Each row was made from one small tree. Brackets hold a mark, then the marks that hang from it, in the order of their numbers. Every link used is in the known rows. Write each row's tree.
Known rows
[Q_456 [Q_324 [Q_303 [Q_769 Q_349]]]]: [-0.35,-0.55,-1.67,-0.10,-1.04,2.30,-0.40,-1.26,-0.96,-0.12,-1.11,-1.06,-0.13,-0.05,1.91,0.50,-1.01,2.04,1.44,-0.88,1.59,0.82,1.80,-0.23]
[Q_769 Q_130 [Q_303 [Q_324 Q_456]] Q_331 Q_349 Q_733]: [-1.39,3.64,1.11,1.42,2.17,3.63,-1.33,2.83,-1.26,-0.28,2.19,0.50,-2.76,-0.36,5.14,-1.93,-0.04,1.87,-0.67,0.07,-6.70,0.88,1.57,1.06]
[Q_349 [Q_799 Q_488]]: [1.36,-2.75,-1.66,-1.12,-1.06,-0.38,2.46,0.83,-0.55,-0.99,-3.28,-0.77,2.55,-0.70,0.11,2.06,1.08,-1.40,0.94,-2.83,0.68,-3.14,0.48,-2.92]
[Q_769 [Q_303 Q_324]]: [-0.81,0.07,-0.70,0.20,-0.65,1.98,0.89,0.31,-1.61,-0.59,-1.01,0.47,1.06,0.09,1.24,-0.29,-0.05,0.71,0.88,-1.32,-0.40,-0.47,0.55,-1.34]
[Q_303 Q_324 [Q_769 Q_130 Q_331 [Q_349 [Q_799 Q_286]]]]: [-0.22,0.35,-0.37,2.56,-0.96,2.31,0.63,1.20,0.45,-2.23,-2.58,0.66,1.03,0.39,2.15,0.78,-0.78,1.09,0.41,0.31,-2.58,0.62,1.85,-0.23]
[Q_324 [Q_303 Q_769] Q_456 Q_779]: [0.20,0.40,-0.70,-0.95,-0.97,0.65,-0.55,-1.74,-1.70,-0.75,-0.80,-1.92,-0.64,-0.18,0.32,-1.43,-1.39,-1.10,3.51,1.54,1.70,0.56,-2.49,-1.70]
[Q_456 [Q_324 [Q_303 [Q_769 Q_130]] Q_779]]: [-0.75,-0.53,-1.29,-0.36,-0.74,1.32,-1.07,-2.69,-0.65,0.56,-0.34,-1.10,-1.46,-0.56,1.45,0.71,-1.23,1.25,1.92,-0.06,1.74,0.82,0.22,-0.07]
[Q_68 [Q_324 Q_303 Q_456]]: [0.22,-0.97,-2.31,-2.17,0.15,1.39,0.79,0.01,-2.43,-1.90,-0.94,-1.75,0.38,-0.47,1.03,-1.55,-0.72,-0.61,3.41,-0.38,1.44,-0.07,-0.48,-1.92]
[Q_414 [Q_324 [Q_303 [Q_769 Q_331 [Q_349 Q_799]]] Q_456 Q_779]]: [1.01,-0.61,-0.65,-0.22,-2.52,0.93,0.16,-0.77,-0.94,-1.33,-0.68,-2.04,-1.56,-0.82,1.47,-0.63,-2.25,0.80,2.59,0.35,-0.66,1.62,-1.03,0.56]
[Q_303 [Q_324 Q_779] [Q_769 Q_130 Q_331 Q_349]]: [-1.65,1.51,0.00,2.49,-0.56,2.34,-0.18,-1.04,-0.83,-1.52,-0.61,0.59,-0.93,0.37,2.62,-0.22,-0.99,0.62,0.55,0.11,-2.79,1.90,1.05,1.12]
[Q_303 [Q_324 Q_456]]: [-0.58,-0.59,-1.16,-0.20,-0.74,1.07,2.31,0.64,-1.86,-1.34,-2.12,-0.40,0.85,-0.69,-0.55,-0.63,-0.77,0.28,3.13,-0.69,1.09,-0.01,0.13,-1.94]
[Q_769 Q_130 [Q_303 [Q_324 Q_456]] Q_349 Q_733]: [-1.36,3.24,0.87,0.41,2.77,3.46,-1.71,2.43,-1.25,0.44,1.03,1.07,-2.15,-0.43,3.78,-1.31,0.18,2.55,0.15,-0.25,-4.81,0.69,1.78,0.59]
[Q_769 Q_303]: [-0.34,-0.11,-0.29,0.03,-0.56,1.35,0.23,-0.41,-2.03,0.05,-1.10,-0.14,1.33,-0.43,1.81,-0.15,0.23,-0.10,0.43,-1.90,0.25,-1.56,0.54,-1.96]
[Q_561 [Q_324 Q_303]]: [-1.09,0.25,-2.23,-2.50,0.45,-0.58,0.68,1.05,-2.51,-1.07,-1.18,-0.52,0.91,-1.21,1.08,1.31,-1.04,-0.46,1.65,-1.56,1.81,-1.36,-1.20,-2.43]
[Q_456 [Q_324 [Q_303 [Q_769 Q_130 Q_331 Q_349]] Q_779]]: [-0.96,0.09,-1.14,0.30,-0.71,2.05,-1.07,-2.30,-0.82,0.02,0.58,-1.23,-2.24,-0.43,2.98,0.26,-0.98,1.54,1.14,-0.04,0.06,1.27,0.70,0.82]
[Q_349 [Q_799 Q_331]]: [0.33,-2.32,-0.52,-0.28,-1.48,-0.71,2.16,-0.16,-0.92,-2.12,-3.10,-0.86,2.08,-0.71,0.38,1.61,0.17,-0.28,1.28,-3.02,1.27,-3.23,0.46,-2.82]
[Q_456 [Q_324 [Q_303 [Q_769 Q_130 Q_331 Q_349 Q_733]] Q_779]]: [-1.18,0.78,-0.59,0.46,-0.41,2.54,-1.61,-1.51,-0.88,0.34,1.10,-1.13,-2.67,-0.50,3.04,0.14,-1.00,1.88,0.87,-0.09,-0.99,1.55,1.13,1.00]
[Q_324 [Q_303 [Q_769 Q_331 Q_733]] Q_456 Q_779]: [-0.13,1.49,0.18,-0.14,-1.01,1.34,-1.02,-0.51,-1.77,-0.84,0.58,-2.09,-1.53,-0.23,1.32,-1.97,-1.52,-1.12,2.65,1.69,-0.84,1.09,-2.09,-1.19]
[Q_456 [Q_324 Q_779]]: [-1.28,-2.04,-1.33,0.04,-1.58,1.15,1.13,-2.60,-2.06,0.34,-0.66,-1.17,-0.94,-1.77,0.74,1.08,-0.09,1.32,1.85,-1.86,2.35,-0.06,1.25,-0.65]
[Q_779 Q_324]: [-1.27,-1.67,0.21,-0.17,-1.30,0.77,1.14,-0.62,-2.24,0.54,-1.93,0.18,1.10,-0.35,0.82,1.53,0.79,0.05,1.34,-1.85,0.59,-1.06,-0.01,-3.00]
[Q_561 [Q_324 [Q_303 Q_769] Q_456 Q_779]]: [-0.94,0.52,-1.88,-2.05,0.13,-0.46,0.23,-0.37,-2.44,-1.30,-0.65,-1.20,-0.45,-1.47,0.99,0.26,-1.57,-0.85,2.96,1.07,1.59,0.26,-2.81,-1.77]
[Q_68 [Q_324 [Q_303 [Q_769 Q_349]] Q_456 Q_779]]: [-0.27,-0.31,-1.91,-1.14,-0.23,2.26,-0.17,-1.55,-2.37,-2.12,-0.28,-1.65,-0.85,-0.06,1.84,-1.77,-0.76,-0.30,3.22,0.77,0.43,1.51,-0.69,-0.40]
[Q_68 [Q_324 [Q_303 Q_769] Q_779]]: [-0.62,-0.85,-1.92,-0.93,-1.02,1.84,-0.29,-2.05,-2.08,-1.82,-0.73,-1.11,0.29,0.26,1.08,-0.64,-0.80,-0.73,2.44,-0.37,1.11,0.90,-0.40,-0.82]
[Q_349 [Q_799 Q_286 Q_331 Q_488]]: [-0.04,-3.72,-1.50,-0.47,-0.59,0.11,3.08,1.61,0.25,-2.63,-3.92,-0.81,4.63,-1.81,-0.48,2.42,1.29,-0.61,1.51,-2.29,1.26,-4.47,-0.71,-4.10]

Which tree is each row?
[-1.01,0.87,0.00,1.33,0.96,2.47,-0.17,1.78,0.73,-1.67,-2.08,1.26,1.12,0.55,1.83,1.08,-0.24,1.52,0.15,-0.93,-3.62,0.31,2.03,0.14] | [Q_303 Q_324 [Q_769 Q_130 [Q_349 [Q_799 Q_331 Q_488]] Q_733]]
[-0.04,1.18,1.06,2.60,-0.37,2.27,-1.04,1.58,-0.15,-0.95,-1.86,0.23,0.75,-0.40,3.00,0.76,-0.35,0.57,-0.64,-0.41,-3.44,-0.27,2.50,-0.68] | [Q_303 [Q_769 Q_130 Q_331 [Q_349 [Q_799 Q_286]] Q_733]]
[-0.82,-0.27,-0.61,1.11,-1.72,1.54,1.20,-1.33,-1.39,-1.46,-2.10,-0.30,0.46,-0.14,-0.50,-0.77,-1.38,-0.06,3.18,1.10,0.70,1.77,-0.50,-0.89] | [Q_303 [Q_324 Q_456 Q_779] Q_769]
[-0.86,-1.31,-1.78,-1.18,-1.23,1.24,0.19,-2.20,-1.66,0.29,0.09,-1.65,-1.55,-1.01,0.90,0.62,-0.58,1.28,2.28,-1.12,2.49,0.10,0.02,-0.67] | [Q_456 [Q_324 Q_303 Q_779]]
[-0.76,-0.56,-1.25,-0.73,-0.53,2.31,-0.50,-0.97,-1.57,-2.70,-0.22,-1.08,-0.40,0.42,2.09,-0.31,-0.40,0.39,1.74,-0.77,-0.95,0.60,0.31,-0.21] | [Q_68 [Q_324 [Q_303 [Q_769 [Q_349 [Q_799 Q_331]] Q_733]] Q_779]]
[-0.65,0.64,-0.86,-0.03,0.18,2.53,-1.65,-0.48,-0.59,0.64,-0.44,-0.58,-1.05,-0.22,2.44,0.50,-1.05,2.40,0.94,-0.68,0.06,1.01,2.18,0.21] | [Q_456 [Q_324 [Q_303 [Q_769 Q_130 Q_349 Q_733]]]]
[0.62,-0.77,-1.91,-0.86,-1.06,1.86,0.38,-1.03,-1.84,-2.77,-0.10,-2.13,-1.40,0.14,2.47,-1.52,-0.69,-0.62,2.75,0.94,-0.78,1.24,-0.66,-0.30] | [Q_68 [Q_324 [Q_303 [Q_769 Q_331 [Q_349 Q_799]]] Q_456 Q_779]]
[-1.00,2.41,1.25,2.56,0.27,2.43,-1.72,0.59,-1.09,-0.31,-0.86,0.33,0.05,-0.11,3.55,-0.20,-0.73,0.29,-0.90,-1.02,-3.56,0.64,2.65,0.12] | [Q_303 [Q_769 Q_130 Q_331 Q_349 Q_733]]
[0.20,1.18,0.54,1.83,0.24,1.94,-0.89,1.39,0.01,-0.69,-1.38,0.17,0.55,0.01,3.47,0.79,0.04,-0.21,-1.14,-1.17,-4.29,-0.34,2.28,-0.15] | [Q_303 [Q_769 Q_130 Q_331 [Q_349 [Q_799 Q_488]] Q_733]]
[-1.72,2.60,0.78,1.58,0.12,4.03,-0.11,1.81,-2.43,-1.08,2.66,-0.39,-2.84,-0.34,4.16,-2.22,0.33,1.63,-0.02,0.07,-5.74,1.51,0.90,0.99] | [Q_769 [Q_303 [Q_324 Q_456 Q_779]] Q_331 Q_349 Q_733]
[-0.77,2.19,0.50,1.31,1.38,2.18,-1.15,0.39,-1.49,-0.20,0.91,0.15,-1.21,-0.41,5.61,-0.73,0.48,0.53,-1.49,-1.49,-4.03,-1.02,1.41,0.28] | [Q_769 Q_130 Q_303 Q_331 Q_349]
[-0.90,0.13,0.89,-0.40,-0.02,1.37,-1.29,0.43,-0.34,-0.15,-1.07,0.26,-0.08,1.03,2.53,1.45,0.18,1.19,0.72,-0.47,-2.05,-0.45,-0.43,-1.85] | [Q_779 [Q_324 [Q_303 [Q_769 Q_130 [Q_349 [Q_799 Q_331]] Q_733]]]]
[-0.04,-3.04,-0.66,0.20,-1.55,-0.04,2.49,0.83,-0.45,-2.59,-3.88,-0.82,3.52,-1.56,-0.43,2.05,0.41,0.15,1.77,-2.10,1.95,-3.77,0.04,-3.86] | [Q_349 [Q_799 Q_286 Q_331]]
[-0.97,1.82,0.59,1.17,-0.36,2.98,0.42,2.47,-1.84,-0.81,1.30,-0.41,-0.82,-0.30,2.74,-1.93,-0.42,0.60,0.44,-0.02,-4.29,0.55,0.54,-0.69] | [Q_769 [Q_303 [Q_324 Q_456]] Q_331 Q_733]
[-1.63,2.59,0.82,2.34,0.31,2.96,-0.78,0.50,-1.03,-1.15,0.37,0.19,-2.18,-0.19,2.63,-1.43,-1.20,0.98,1.19,1.39,-4.40,2.67,0.85,1.19] | [Q_303 [Q_324 Q_456 Q_779] [Q_769 Q_130 Q_331 Q_349 Q_733]]
[-0.35,-0.17,0.00,-0.74,-0.61,1.63,-0.25,-0.15,-1.63,0.01,-1.31,-0.67,0.00,0.59,1.83,-0.10,-0.10,0.49,2.40,0.90,-0.16,0.58,-1.23,-2.26] | [Q_779 [Q_324 [Q_303 [Q_769 Q_349]] Q_456]]
[0.33,0.49,-0.26,-0.30,-1.10,1.94,-0.80,0.73,-1.20,-0.46,-1.27,-1.19,-0.13,-0.86,0.99,-0.94,-2.48,1.67,2.45,-0.28,-0.38,1.76,0.33,0.03] | [Q_414 [Q_324 [Q_303 [Q_769 Q_349 Q_733]] Q_456]]
[-0.54,-0.73,-0.08,0.39,1.12,0.70,0.47,0.94,-0.25,-1.63,-2.72,0.15,1.23,-1.48,2.17,1.75,0.76,1.31,0.57,-2.11,-0.45,-3.02,1.27,-1.79] | [Q_769 Q_130 [Q_349 [Q_799 Q_286 Q_331]]]
[-1.86,2.25,0.99,0.29,1.53,2.32,-1.72,0.82,-1.11,0.91,1.07,1.17,-1.78,-0.42,2.15,-0.31,-0.06,1.31,0.20,-0.62,-3.51,0.18,0.53,-0.04] | [Q_769 Q_130 [Q_303 [Q_324 Q_779]] Q_733]
[-0.50,0.41,-0.78,0.29,-0.48,2.03,-1.26,-0.45,-0.40,0.44,-0.16,-1.02,-0.83,-0.27,2.33,0.33,-1.48,1.44,0.87,-0.39,-0.20,0.81,1.47,-0.19] | [Q_456 [Q_324 [Q_303 [Q_769 Q_130 Q_331 Q_733]]]]
[-1.11,2.67,0.67,2.39,0.58,3.08,-0.58,1.74,-0.70,-1.25,-0.55,0.43,-0.89,0.05,2.79,-1.37,-1.39,1.19,0.90,0.94,-4.32,2.25,1.82,0.67] | [Q_303 [Q_324 Q_456] [Q_769 Q_130 Q_331 Q_349 Q_733]]
[-1.03,2.25,0.39,-0.13,0.50,1.88,-2.78,-0.96,-1.25,0.14,0.25,-0.36,-1.67,0.35,2.04,-0.31,-0.85,0.28,1.00,-0.03,-1.22,0.75,-0.19,-0.08] | [Q_324 [Q_303 [Q_769 Q_130 Q_349 Q_733]] Q_779]
